Every row comes from one small tree of marks. The marks that hang from a mark follow it in brackets, in the order of their numbers. Every link used is in the known rows. Which tree was each row made from?
In the rows, zero is written as 128.
Known rows:
z648(z466 z567): [144 140 140 134 127 138 135 142 127 123 131 137  76 108 140 124 135 134
 132  84 133 133 124 140 131 156 136 116 141 137 134 118 139 171 133 107
 145 142 137 145 138]
z648(z567(z875) z975): [126 132 131 137 156 143 119 140 125 126 125 129 131 138 129 141 139 116
 130  94 140 128 137 139 115 112 130 132 143 156 125 190 132 159 129 134
 139 143 139 132 136]
z787(z975(z648(z272))): [155  98 119 105 132 126 122  96 137 150 116 133 146 128 135 120 123 129
 133 149 101 119 114 110 124 109 124 122 114 116 130 130 131 135 149 124
 122 109 119 123 141]
z466(z648 z875): [ 53 127 128 133 106 137 124 127 123 119 126 121 150 119 137 113 123  90
 137 128 109 151 134 126 141 127 139 149 132 128 135 146 136  91 118 100
 130 143 144 125 118]
z975(z648 z889(z466(z875(z567)))): [ 75 136 117 155 132 109 142 133 119 124 148 138 124 147 123 102 105 105
 118 183  99 134 137 117 129 128 128 115 121 141 118 120 104  62 132 129
 126 103 151  97 132]
z975(z889): [115 139 130 160 120 133 126 112 149 132 139 130 114 111 135 114 132  81
 131 147 109 177 116 120 124 123 136 153 138 138 126 123 138  99 125 114
 132 136 133 120 112]
z889(z466(z875) z975(z648(z272))): [129 135 118 133 153 146 140 140 133 107 140 144 127 175 133 145 110 167
 105 161 113 100 120 124 141 122 118 101 114 128 119 109 135 127 138 116
 128  70 139 120 152]
z272(z648(z466 z975)): [175 138 137 132 120 140 136 139 141 122 135 124 150 147 125 165 108 156
 105  49 151 133 109 121 132 130 149 115 132 138 135 108 128 108 143 142
 129 115 145 123 143]
z466(z648): [ 70 130 127 125 115 120 122 109 135 129 116 128 127 105 136 111 139  97
 136 115 122 148 119 133 132 132 139 151 130 122 132 126 143  93 121 117
 124 143 149 139 114]
z787(z975(z889)): [124 123 125 134 127 142 130 119 157 158 143 129 131  98 134 123 126  96
 129 136  90 149 134  98 117 118 137 149 134 121 124 115 137  93 130 124
 133 139 133 109 118]
z975(z889(z466)): [107 151 126 144 134 138 144 123 153 124 146 144  87 110 133 133 129 114
 122 132 118 162 107 131 130 133 129 138 138 129 118  92 133  63 122 131
 127 117 155 122 116]
z875(z466(z648 z889)): [ 71 122 130  57 111 115 131 116 119 132 112 129 133 124 127 109 155  95
 137 119 125 166 126 136 127 147 131 162 121 105 121  87 122  80 110 126
 111 135 142 143 105]
z466(z875 z889(z975)): [ 98 135 135 149 116 157 129 163 125 125 155 124 182 142 142 125 132  82
 118 140 113 134 167 120 125 132 132 138 130 125 122 118 151 120 116  95
 141 121 137 109 118]
z648(z272 z567): [169 127 128 143 127 134 122 103 123 127 118 140  87 122 139 120 138 125
 136 125 136 153 112 130 131 128 122 126 128 136 135 145 141 235 139 110
 136 141 118 138 129]
z567(z787(z975) z875(z466(z648))): [113 103 120  28 129 127 131 108 134 155 112 119 152 102 123 102 156 121
 137  96 120  81 137 131 120  96 115 175 128 109 117 120  99  54  96 141
 115 142 136 150 109]
z975(z648(z272 z466(z875)) z889): [125 119 125 150 119 152 124 143 141 110 142 129 104 158 125 118 103 137
 140 199  88 142  97 136 146 136 129 104 129 125 133 146 110 117 153 116
 133  93 100 114 143]
z889(z466 z975(z648(z272))): [150 138 117 133 160 128 139 123 140 109 130 151 104 154 131 148 124 178
 107 145 129  98  99 133 132 131 118 101 113 125 114  91 139 125 142 132
 121  71 145 135 149]
z466(z648(z567) z889): [ 29 118 131 142 122 114 116 134 106 136 119 128 125 100 130 109 162  95
 141 115 124 157 117 141 122 161 139 134 130 113 128 134 140 129 122 123
 128 169 127 134 118]
z787(z567(z648(z272) z875)): [192 117 122 159 142 149 126 109 132 122 113 112 153  99 123 143 114 100
 156 186 137 118 156 138 124 104 108 132 114 132 140 159 143 244 136 142
 139 139 114 147 115]
z889(z466): [123 147 129 120 128 136 151 116 140 123 134 147 100 114 142 132 130 118
 122  95 138 145 122 133 134 134 127 139 133 129 120  86 141  91 121 122
 129 113 167 138 123]
z272(z648(z466(z875(z567) z889))): [127 120 138 146  90 126 140 152  98 133 154 122 199 144 127 112 108  77
 129 105 131 137 152 113 123 134 136 111 123 123 135 114 101 146 136 133
 139 133 142 100 120]
z875(z567(z787)): [168 134 127 133  87  93 127  98 115 136 130 124 134 104 136  82 136  95
 127 125 144 106 161 127 120 108 117 155 130 138 131 113 121 124 104 113
 127 146 137 131 100]
z648(z272 z466(z875 z889) z975): [133 124 129 117 113 164 125 172 127 108 145 129 153 176 123 149 106 154
 138 139 130 114 139 143 142 139 126 102 141 108 131 150 132 144 141 128
 135  90 108 115 136]
z875(z466 z567(z648)): [193 143 137  77 126  92 140  96 120 137 109 124 134 122 127 127 114 117
 132 148 138 149 176 106 118 114 120 148 112 141 129  88 119 167 108 130
 116 137 138 137 113]
z889(z466(z648)): [ 62 142 123 118 132 121 143 118 139 121 123 143 104 108 133 129 136 129
 125  98 132 130 105 141 138 143 133 138 130 114 120  90 138  63 116 134
 121 123 169 141 120]
z272(z648(z466)): [168 135 140 138 103 140 143 122 136 129 136 128 141 121 135 135 120 115
 119  63 139 153 103 122 131 133 143 124 126 134 137  89 126 142 140 123
 135 124 149 135 129]
z648(z272 z567(z787) z975): [175 127 125 134 127 124 110 116 126 121 117 124 100 137 124 133 138 183
 115 114 163 105 122 135 134 119 116 127 135 133 133 153 136 175 124 126
 124 136  96 134 132]
z567(z648(z975) z875): [131 141 135 129 151 140 121 132 141 123 121 113 174 132 124 169 117 105
 138 140 137 128 153 134 117  93 130 143 135 148 128 170 143 106 120 152
 127 125 124 137 123]
z648(z272): [176 128 125 125 115 138 128  93 139 123 123 138 118 126 140 118 128 112
 141 136 132 152 115 130 134 113 120 143 129 129 132 126 141 196 136 114
 130 117 124 137 116]
z466(z648(z975)): [ 69 134 125 120 132 119 116 126 136 121 114 128 142 131 124 140 127 143
 118 105 136 127 127 128 134 129 144 140 135 128 129 142 142  75 125 131
 116 131 146 128 128]
z272(z648(z466(z889) z567(z787))): [142 121 145 152  92 126 130 145 103 137 139 113 133 110 126 116 154 118
 119  74 156 131 105 143 125 159 131 118 128 115 137  96 117 138 124 133
 135 160 109 136 119]
z466(z875 z889(z975(z648(z567)))): [ 63 121 135 166 137 134 119 170  95 127 140 123 154 153 136 122 145 102
 118 160 101 129 147 122 120 154 135 106 119 135 124 138 138 129 134  91
 138 128 117 112 145]
z875(z466(z889) z567(z787)): [160 125 130  67  87  90 135 108 100 140 123 127 143 121 128  76 153  94
 128 124 148 125 165 130 115 122 109 164 123 117 120  76  98 109  95 121
 115 139 132 131  95]
z648(z272 z975): [172 130 123 124 130 137 120 109 143 117 121 135 129 154 129 148 117 154
 126 122 143 135 127 127 133 108 127 130 134 133 131 142 141 166 138 129
 123 105 123 125 131]
z889(z466(z648(z567))): [ 45 140 125 132 148 116 137 131 123 129 120 142  74 101 132 132 144 147
 123  87 139 133  98 140 134 157 133 122 130 125 122 110 137 108 121 133
 127 149 159 142 134]

Write each row's tree:
[170 139 138 152 130 165 133 184 129 108 136 101 151 120 120 177  80 164
 121 140 140  89 191 118 145 148 138  98 126 130 144 132 150 157 133 121
 142 132 120 119 145]  z787(z567(z648(z466(z875) z975)))
[ 43 122 125 124 119 117 113 144 124 126 120 123 167 135 119 134 139 114
 129 112 133 138 130 138 126 143 144 139 134 107 124 137 143  52 124 141
 116 131 134 121 122]  z466(z648(z975) z889)
[148 125 140 149 137 149 139 139 121 132 135 130 132 118 130 130 136 101
 139  58 141 137 102 141 118 125 134 114 132 150 133 148 111 189 142 138
 145 147 141 144 137]  z272(z648(z466 z567(z875)))
[173 118 130 100  92 128 140 151 122 150 152 119 158 112 134 100 108 133
 127 107 118  41 190 112 129 117 122 127 138 116 131 120 108 106 114 114
 143 134 131 115 125]  z648(z466(z875(z567(z787(z975)))))
[142 115 121 156 173 131 117 125 124 120 123 140 126 156 129 128 144 138
 134 160 120  97 104 140 113 110 117 104 120 150 119 183 127 209 145 123
 137 111 118 144 149]  z889(z975(z648(z272 z567(z875))))
[  4 116 133 146 112 134 117 156  95 131 130 121 143 117 133 109 149  82
 140 133 112 156 135 132 131 156 137 135 131 116 132 153 135 127 121 108
 135 165 122 119 121]  z466(z648(z567) z875 z889)
[153 126 130  64 106  97 141 110 105 137 122 135 143 136 129  90 139  80
 137 128 134 149 166 118 112 129 120 155 120 123 118  80 107 151 113 123
 118 131 151 123 106]  z875(z466(z889) z567)
[136 139 127 132 140 128 141 131 156 154 144 114 118  78 122 156 125 149
 110 154 112 104 135 110 127 122 119 139 127 107 122  82 137  14 103 156
 122 136 113 125 113]  z567(z648 z787(z975(z889(z466))))
[133 127 121  61  99  74 131  91 112 133 106 122 123 113 122  80 143 133
 122 124 147  99 150 131 128 119 116 165 119 124 123  94  94 100  93 127
 106 149 146 144 104]  z875(z466(z648) z567(z787))
[136 121 125 132 107 131 124 118 151 159 146 118 129  89 132 110 141 111
 122 140 103 115 132 107 121 115 127 158 138 115 126 110 128  55 112 120
 128 144 112 115 107]  z567(z787(z975(z889)))
[173 142 120 163 145  96 115 113 144 126 124 121 139 150 104 160  88 162
 130 207 132 126 150 108 120 102 123 120 121 137 130 158 130 165 135 168
 118 120 101 110 128]  z875(z567(z648(z272 z975(z889))))
[138 147 132 140 134 143 130 156 162 116 147 130 102 139 121 153 110 159
 122 120 125 130 119 134 133 138 146 121 148 133 124 129 132  77 136 135
 130 106 132 119 140]  z648(z466 z975(z889))
[127 142 117 150 175 134 130 137 149 115 135 146  54 148 114 168 121 202
 109 130 139 135  94 129 134 134 124 104 134 129 117 138 133 147 143 154
 129 110 122 115 149]  z648(z272 z567 z975(z889(z466)))
[115 128 118 163 160 118 131 117 129 120 127 147  49 136 122 130 132 159
 124 172 113 149  66 139 132 144 120 102 120 131 119 123 120 133 152 138
 123 111 115 126 147]  z975(z648(z272 z567) z889(z466))
[111 118 119 130 133 105 104 119 120 122 106 121 104 130 115 132 143 197
 119 116 155  91 104 143 139 130 123 125 131 120 133 167 130 150 123 136
 118 146  98 141 133]  z466(z648(z272 z567(z787) z975))
[157 120 128 122 121 129 128 118 137 114 122 140 102 143 132 123 115 147
 143 146 123 121  96 148 140 138 125 106 125 124 132 124 123 136 152 119
 126  89 118 143 140]  z975(z648(z272 z466))
[ 29 143 120 160 157 118 133 136 134 126 129 141  57 102 121 134 145 143
 119 125 118 147  88 138 132 160 139 126 134 122 120 117 131  84 125 142
 127 149 149 130 130]  z975(z889(z466(z648(z567))))
[ 86 121 118 123 133 141 112 130 133 108 119 124 157 163 122 147 107 166
 130 142 128 120 130 127 148 115 133 127 130 122 132 172 133 127 134 129
 120 116 119 117 136]  z466(z648(z272 z975) z875)
[150 118 131 114 125 138 126 124 142 160 128 104 180  78 131 132 137  92
 142 140 122  87 157 125 114  85 114 158 132 123 130 145 134  88 101 146
 131 148 107 142 106]  z567(z648 z787(z975) z875)
[158 127 136 163 101 115 128 104 108 142 125 113 132 102 135 111 151 116
 109  76 153 152 101 118 125 122 128 141 121 144 141 112 121 156 117 115
 131 172 122 132 119]  z272(z648(z567(z787)))
[109 124 116 118 140 123 111 111 145 114 108 131 134 151 118 146 120 169
 130 127 141 121 108 132 137 121 132 129 130 118 128 160 141 128 135 143
 115 114 126 132 133]  z466(z648(z272 z975))
[117 107 130 126 143 119 123 122 114 159 117 131 125 104 138 122 143 121
 126 109 102 132 126 102 117 135 137 115 120 133 131 128 132 121 142 108
 130 148 124 122 148]  z787(z975(z648(z567)))
[162 124 121 143 145 124 122 112 137 117 124 137 130 153 133 130 127 148
 116 162 119 113 111 126 125 119 124 115 114 131 124 122 140 166 142 112
 124  91 125 133 142]  z889(z975(z648(z272)))
[130 119 133  59 124 142 138 120 121 132 124 130 152 135 133 104 155  52
 151 122 126 166 136 146 114 115 115 170 130 125 115 115 111 119 115 129
 125 117 142 143 102]  z567(z875(z466(z889)))
[146 138 137 173 145 136 129 152 137 126 144 123 110 142 113 165 119 176
 100  83 138 151  93 115 125 146 154  97 133 146 132 134 119 133 151 151
 134 140 123 111 154]  z272(z648(z466 z567 z975(z889)))
[168 130 126 141 150 131 115 120 131 119 117 134 102 149 127 149 126 175
 122 112 150 136 118 126 129 123 128 114 132 138 131 162 142 208 142 127
 129 128 114 129 144]  z648(z272 z567 z975)
[ 96 126 130 171 143 114 116 123 125 133 125 127  84 121 130 110 143 102
 127 165  98 172  96 122 123 143 139 124 127 149 130 144 127 113 141 109
 128 143 116 119 139]  z975(z648(z567) z889)
[117 133 133 122 108 131 130 177 112 119 151 126 173 166 121 128 102 123
 133 117 132  96 186 132 126 139 136 108 140 122 126 142 117 109 130 134
 138 114 136 100 134]  z648(z466(z875(z567) z889) z975)
[145  89 118 117 163 136 118 113 124 151 116 134 140 126 130 119 139 116
 151 139 100 104 112 126 110 103 117 113 121 132 126 184 117 183 154 139
 135 126 110 133 148]  z787(z975(z648(z272 z567(z875))))
[170 143 130 141 113  87 118 119 122 130 120 108 167 119 118 136 112 148
 117 146 158  89 182 117 120 103 120 137 126 142 134 129 132 101 101 148
 117 142 113 129 116]  z875(z567(z648(z975) z787))
[169 130 130 122 109 166 136 136 137 111 141 136 114 140 138 124 102 136
 145 132 124 127 126 139 150 128 123 118 138 125 137 138 134 178 138 107
 141 101 121 129 131]  z648(z272 z466(z875))
[135 139 137 164 126 163 133 162 142 116 158 114 156 163 118 163  92 146
 105 108 124 148 115 110 139 125 151 109 134 141 134 134 115  82 146 137
 133 114 128  94 145]  z272(z648(z466(z875) z975(z889)))
[100 143 145 128 121 157 128 192 127 116 143 111 173 150 123 173  98 133
 133 148 132 125 172 132 137 148 139 109 138 116 137 136 144  77 124 137
 132 117 104 117 133]  z567(z648(z466(z875 z889) z975))
[172 119 136 132 126 169 144 171 132 142 139 102 158  82 131 161  90 134
 131 137 109  77 200 100 136 143 135 104 121 112 147 113 150 160 135 112
 148 147 125 117 138]  z787(z567(z648(z466(z875))) z975)
[130 108 132 131 125 126 119 147 109 123 123 138  94 139 127 115 140 135
 149 149 123 129  94 156 129 166 126  91 123 111 131 131 124 172 157 126
 132 116  98 138 145]  z975(z648(z272 z466(z889) z567))
[157 111 125 144 122 106 110  99 108 127 110 125  93 124 132  95 150 147
 128 157 132 125  90 141 134 131 110 122 118 133 134 141 124 165 131 111
 124 133  87 142 132]  z975(z648(z272 z567(z787)))
[120 118 135  72 141 139 132 131 107 135 120 133 119 128 132 110 165  71
 148 108 129 164 136 146 109 127 116 154 131 133 115 136 110 165 117 128
 133 142 134 144 114]  z648(z567(z875(z466(z889))))
[219 137 128  76 130  95 137  80 124 130 105 128 124 134 122 132 108 145
 140 174 145 140 160 113 124 103 106 137 108 133 132 107 115 218 121 145
 112 124 119 141 115]  z875(z466 z567(z648(z272)))
[141 130 119  56 118  74 125 110 116 128 107 120 138 141 110 109 132 176
 114 105 156  83 157 121 128 115 119 154 124 129 122 108  96  74  98 143
 101 137 144 132 116]  z875(z466(z648(z975)) z567(z787))
[ 75 122 112 121 168 132 134 119 127 119 116 149  92 123 123 131 144 145
 145 111 139 106  86 163 128 124 114 121 130 121 118 157 122 167 132 157
 133 125 142 156 133]  z889(z466(z648(z272 z567(z875))))
